Every row comes from one small tree of marks. The marks that hang from a mark follow it in brackets, in alphabetical order. Every link used is in the known rows. Which tree was each row made from?
In the rows, 128 means zero.
Known rows:
T{Q{U W}}: [ 91 160  85 126 114 179 116 125 143 129 140 113 146 114  95 120 114  87
 128  97  94 227 114 121 102 141 133 138 114 128 148 126 139 173]
B{C{Q{P}} D{W X}}: [ 94 198 122  77  64 178 115 142 116 145 107  79 147 103 121 109 109  70
 159  73 115 198 102 122 107 111 100 169  84 125 101 112 138 118]
C{Q{U} W{D}}: [ 90 197  87 131 111 172 116 140 124 120 155 122 142 120 115 118 123 116
 121 109  87 219 121 179 114 154 112 124  94 154 158 100 140 136]
Q{D P U W}: [ 67 148  84 162 100 178  83 124 108  76 178 132 131 126 102 122 137  71
 135  73 156 194 150 122 121 129 151 133 124 147  96 116 148 137]
T{Q{N}}: [ 95 198 101 136  86 183 109 146 150 135 150 110 129 112 126 116 126  98
 129 106 104 222 107 113 103 143 107 145 106 118 152 147 129 179]
P{Q}: [ 83 176  85 104 115 179 107 148 146 151 135  99 140 110 113 142 151 110
 146 119 102 218 116 115 120 138 132 150  91 122 158 156 115 170]
U{N Q{C W}}: [105 172  70 123  91 184  84 165 104 166 152 124  72 145 105 163 131 124
 138 104  99 215 142 110 123 141 133 133 123  93 145 124 141 144]
D{B C W X}: [112 201 129 113 124 159  96 157 104 176  81  91 181 114  97  95 139 137
 116  98 129 191 126 143  97 109 137 163  73 119  85 149 155 141]
T{Q{N P}}: [ 81 203 104 148  78 173  97 139 138 116 154 122 129 106 125 110 127  78
 126 106 110 203 111 128 113 134 103 148 108 120 134 148 130 176]
U{Q{D{B} N P}}: [ 79 194 106 154  85 161  76 149 110 104 159 132  98 118 117 126 154 118
 128 110 146 205 141 120 126 137 112 127 106 121 121 134 142 145]
W{D{B} Q{C P}}: [ 89 202 143 131 107 141  92 143 129 142 196 121 132 128  98 162 163  95
 128 121 129 224 136 173 108 141  99 145 113 134 129 160 157 115]
B{C{Q{U} W} D{X}}: [ 89 194 103  74  66 196 112 139 123 141 114  78 150  97 130  95 110  80
 145  91  94 216 113 126 108 129 101 163  96 135 129  98 147 118]
T{Q}: [ 94 178  97 124  99 173 118 138 158 149 146 106 151 108 108 131 121  94
 137 111  87 224 100 117 104 135 117 155 109 112 164 142 129 175]
C{D{W X} Q{N P}}: [112 201  89 141  93 156 123 135  90  94 129 115 124 124 109  97 138 109
 131  85 139 188 109 147 110 125 124 127  91 141  94 108 144 146]
P{Q{C{D} N U}}: [ 89 175  65 111 101 204 100 140 121 130 148 103 121 131 120 111 161  94
 145 128 125 221 129 124 131 141 130 130 124 131 125 161 143 153]
N{U{Q{D}}}: [ 93 147 101 119  94 193 116 171 156 153 162  97 125 134 104 123 126 116
 142 133 120 219 121 118 111 127 137 141 109 102 140 139 129 142]
U{Q{N P W}}: [ 84 183  95 139  92 167  72 142 100 107 151 135  86 124 108 130 131 110
 127  95 122 197 131 114 118 139 122 124  93 121 129 129 130 153]
W{D{C}}: [107 178 124 118  78 173  88 163 139 162 170  99 157 142 113 152 140 126
 144 125 115 222 112 117  95 146 110 146 116 108 143 151 149 131]
P{Q{D{B X} N U}}: [ 72 190  91 133 110 183 100 147 120 123 126 101 132 108 119 108 178 116
 128 108 145 219 145 126 121 143 124 126  98 144 115 157 144 157]
X{D{C}}: [108 165 111 110  66 167  99 153 146 150 170  63 152 137 117 138 154 126
 132 108 130 212 119 117 100 141 112 160 106 110 140 143 136 151]
D{B C{W{Q}} X}: [102 209 120 117 121 158  88 152 114 161 106  94 169  99 110  94 157 138
 105 119 110 202 136 162  98 132 121 162  87 133 122 142 162 146]
U{N Q{D{B{C} X}}}: [ 99 187  98 125  82 166  86 171 117 166 135 106  95 121 108 153 154 141
 135 104 123 227 152 108 121 138 122 134 118 100 136 118 153 132]
X{D{C{Q{U{N}}}}}: [109 174  99 110  64 169 102 151 144 142 162  69 141 144 115 137 151 132
 121 111 126 214 119 135 103 149 106 148 115 119 134 123 147 159]
P{Q{C D N U}}: [ 74 175  71 130  99 203 101 144 118 131 162 103 113 125 130 115 174  91
 153 117 141 214 131 127 133 145 121 131 126 135 123 172 146 151]
B{C{D}}: [114 168  93  90  84 201  97 140 158 147 167  74 143 123 121 125 123  92
 162 102 116 233 126  81 119 123 139 165 120 110 142 119 138 124]
D{B C{Q} W X}: [113 211 117 115 127 155 113 154 103 166  76  95 172 116 100  94 138 143
 111 101 123 187 113 162  99 118 125 154  73 131  87 132 162 151]
P{Q{C N U}}: [ 77 186  72 110 104 208  92 144 127 142 147 106 120 126 123 114 156  95
 141 123 116 214 125 129 133 138 122 137 114 127 128 170 140 159]
D{B W{Q{U}} X}: [101 202 142 102 151 144 105 139 117 159  99 104 165 100  72 108 142 124
 112  76 128 218 137 165  97 113 137 148  59 142 104 141 145 134]
N{Q{C{D} P U W}}: [ 77 142  77 116  93 191  74 116 109 106 167 108 130 142  95 134 120  68
 142 101 126 208 137 113 139 145 143 144 134 139  94 142 143 144]
U{Q{W}}: [ 97 158  90 114 114 165  93 143 120 141 142 119 107 123  91 150 124 127
 139 101  99 218 122 101 110 140 136 132  95 110 159 124 129 152]
Q{D{W X} N U}: [ 89 183 112 142  90 190  91 150 101 120 146 108 130 122 111  89 149 109
 139  63 166 207 139 123 106 128 125 124  97 140  90 146 153 131]
N{Q{C P} U}: [ 69 152 102 110  76 212  90 155 150 145 175  89 135 144 111 125 110  67
 138 136 116 197 123 128 136 128 128 163 120 114  96 171 124 146]
W{Q}: [ 98 184 121  96 115 165  93 143 163 143 176 108 130 115  96 152 143 113
 141 103 107 231 111 133 100 143 119 154  99 127 168 144 133 163]
Q{W}: [ 98 164  88 129 115 187  97 148 131 129 155 113 127 128 109 145 116 111
 132  81 112 208 128  91 100 132 152 151  87 120 143 123 118 159]
Q{C N}: [ 95 204  91 132  75 220  81 162 128 144 183 113 107 142 141 120 132 103
 136 109 121 200 124 102 121 126 113 157 113 104 124 165 139 147]

Write each row's tree:
[102 190 113 100  58 188  86 164 126 129 137  99 138 116 137 114 133 103
 140 117 123 222 109 115  91 144 105 163 106 127 133 127 133 160]	B{D{C{W{Q{N}}}}}
[ 90 182  84 144  67 159  69 168 101 136 155 127  90 127 116 142 153 118
 141 114 126 204 145 138 130 144 118 132 135 107 134 121 148 143]	U{N Q{D{C{W}} P}}
[118 176  76 117 101 164 135 137 128 122 136  99 145 127  98 124 136 134
 134 109 105 213  98 120 105 135 129 138 111 124 138 101 150 151]	C{D{X} Q}
[ 83 176 109 131 103 148  89 140 111 129 146 118 117 110 101 130 143 101
 146  98 139 207 136 131 131 122 124 139 102 121 121 130 139 124]	U{Q{D{B{C} W} P}}
[ 87 200 127 120  93 177  83 153 152 116 184 117 109 120 114 120 145  91
 127 109 135 210 123 152 104 137 112 144  99 136 128 153 132 163]	W{Q{N{U} P}}
[105 210  96 122 106 182  93 156 149 137 125 106 159 130 122 118 135 143
 105 143 117 211 115 133 110 139 121 158 110 124 120 117 158 177]	D{B C{Q}}
[101 181 139  53  76 181 104 143 128 165 115  68 151 101 107 113 120  72
 165  71 121 227 112 113  95 115 108 170  88 126 115 128 141 112]	B{C D{W{Q{U}} X}}
[ 78 171  94 151  86 160 121 130 118 141 165 109 143 106 114 120 145  65
 150 103 110 192 108 138 121 124 104 161 137 112 128 165 154 140]	T{Q{C D{X} P}}
[101 185 104 110  96 177  88 154 109 170 119  90 167 108 115  96 139 126
 132 109  93 187 113 137 101 129 121 164  97 114 134 150 153 142]	D{C{W} X}
[ 92 180  83 134  84 163  70 160 105 134 144 136  79 131  99 160 129 118
 126  97 108 206 147 118 123 138 136 129 110 104 135 109 131 155]	U{N Q{P W}}
[ 91 197  93 140 107 168 126 147 137 125 144 108 140 117 114 131 143 134
 123 101 119 205 112 129 111 139 116 146 100 130 134 114 148 157]	C{Q{D{B X}}}
[ 96 163  87 173  85 216 121 170  88 135 181  94  86 143 139 100 154  91
 140  84 164 180 145 105 103 131 134 135 117 122  86 165 150 121]	Q{C D{X} N{U} W}
[ 74 169  93 149 106 183  79 126  95 111 177 138 137 147  99 128 127  69
 118 102 128 196 155 148 125 120 138 137 125 134  84 138 165 110]	Q{C P U W{D{B}}}
[ 80 174  97 146  86 175  67 144 108 105 166 138 123 144  97 145 124  88
 116  86 129 209 159 135 112 136 140 123 115 134 101 111 148 131]	Q{P U{N} W{D}}
[ 77 190 101 172  89 163  78 149 114 100 163 119 149 111 132 108 158  95
 126 114 156 187 146 144 126 128 129 161 119 136 101 133 148 139]	Q{D{B C{W}} P}
[ 94 205 124 104 109 182  95 148 143 168 117  82 166 101 110 115 131 123
 115  98 107 211 142 104 109 109 128 173  79 111 117 136 150 125]	D{B{C} X}
[107 182 126 125 100 149 116 149 137 143 146  71 151 125 105 136 146 123
 113  82 144 220 144 131 101 123 129 156  64 127 123 131 113 139]	X{D{B W}}
[ 85 194 106 125 115 159  88 139 130 121 168 120 129  96 114 119 138  92
 129  96 100 208 130 167 115 137 126 157  83 145 163 132 118 147]	C{W{Q{P}}}
[ 98 190 106  97  64 178 107 159 112 142 107  93 159 111 125 109 126 113
 136 112 102 203  96 122  90 136 101 165 100 120 126 118 145 152]	B{D{C{Q W} X}}
[105 163 103 135  95 176 102 158 122 144 157  97 145 128 118 125 148 109
 163  90 153 205 117 117 108 132 134 153 114 121 120 145 139 142]	Q{D{C W}}
[100 183 126 117 113 151  99 147 140 144 162  96 139 111 100 136 174 125
 138 105 139 224 123 140  96 147 115 152 114 135 139 150 161 150]	W{Q{D{B C X}}}
[ 88 168  83 114  99 190 113 127 148 154 156 111 153 120 102 116 117  78
 141 119  85 224 104 135 119 129 117 153 136 112 147 151 153 159]	T{Q{C U}}
[ 66 180  93 131  92 184  75 128  98 129 175 129 151 126 105 103 127  64
 131 110 100 188 139 175 137 111 120 151 124 127 106 150 162 101]	Q{C{W{D{X}}} P U}
[115 217 143 111 127 151  92 155 102 166  94  93 153 110 100  93 160 135
 115  93 146 201 128 166  88 126 118 149  72 138  87 157 160 147]	D{B C W{Q{N}} X}
[ 99 189  76 113 100 191  92 145 132 134 139 108 153 126 124  99 125 118
 127 127  96 202 106 157 115 147 120 148 117 134 142 116 153 165]	D{C{Q{U} W}}
[ 83 148 101 126  96 176  96 138 115 131 155  86 128 122 103 153 139 107
 148  76 131 210 133  87 114 160 133 144 102 137 122 148 128 152]	N{Q{D{X} W}}
[ 99 172 108 108  96 172  81 149 149 137 179 107 124 129  99 141 164 112
 146 107 137 238 128 146 104 156 120 138 141 136 142 136 165 158]	W{Q{D{C} U{N}}}
[ 86 198 135 123  85 165  75 139 120 126 210 126 113 140 103 140 160  83
 137 111 135 223 131 174 109 150  88 123 127 142 121 166 168 118]	W{D Q{C N P U}}
[ 77 213  87 131  84 193  86 137 137  89 156 136 123 130 120 108 120 103
 111 106 116 196 111 147 125 136 106 133 106 139 115 111 149 173]	C{Q{N P U}}
[ 84 167  78 127 109 173 110 150 125 144 142  91 136 108 128 126 175 105
 157 119 126 211 122 129 123 151 129 146 112 134 150 158 128 160]	P{Q{D{C{W}}}}
[ 86 198  72 150 121 176 119 138 124  99 148 121 138 108 124 101 135 117
 113 105 113 214 135 170 125 147 128 133  99 162 143  91 142 149]	C{Q{D{B} U} W}
[109 167 124 108  97 145 119 143 133 154 173  69 131 130  99 145 155 105
 142  76 136 217 124 147 101 133 116 153  81 127 141 150 120 133]	X{D{W{Q{C}}}}
[124 176 106 124 120 155 119 144 114 138 115  95 164 117  90 112 138 127
 129  94 136 221 135 113 100 111 158 148  86 123 106 121 134 130]	C{D{B W X}}
[ 87 176  92 137 106 188 122 167 125 135 143  91 112 118 132 111 170  98
 152 106 154 210 131 128 117 142 133 128  89 139 122 166 112 159]	P{Q{D{W} N{U}}}
[110 179 105 104 116 168 104 138 145 142 183 105 125 127  98 144 154 105
 143 118 118 234 121 137 108 137 126 156 123 125 149 146 148 146]	W{Q{C{D{B}}}}
[ 75 173  86 125  93 180 101 119 138 133 161 123 154 117 104 111 118  58
 136 119  91 208 109 148 128 120 113 156 139 114 129 150 155 155]	T{Q{C P U}}
[106 205 123 109 125 181  98 150 142 158 121  92 154 111 113 115 115 103
 129  85 132 220 144 122 117 105 147 167  66 127 110 125 123 129]	D{B{C} W}
[ 93 148  86 138 104 166 123 128 119 136 137 100 151 111 101 108 141  91
 141  93 118 215 114 126  97 146 125 133 132 131 130 137 164 160]	T{Q{D{C X} U W}}
[ 86 210 107 136 106 167  82 144 123 112 169 123 114  97 126 109 142  93
 125  94 112 205 135 166 114 142 118 149  81 149 156 136 118 150]	C{W{Q{N P}}}
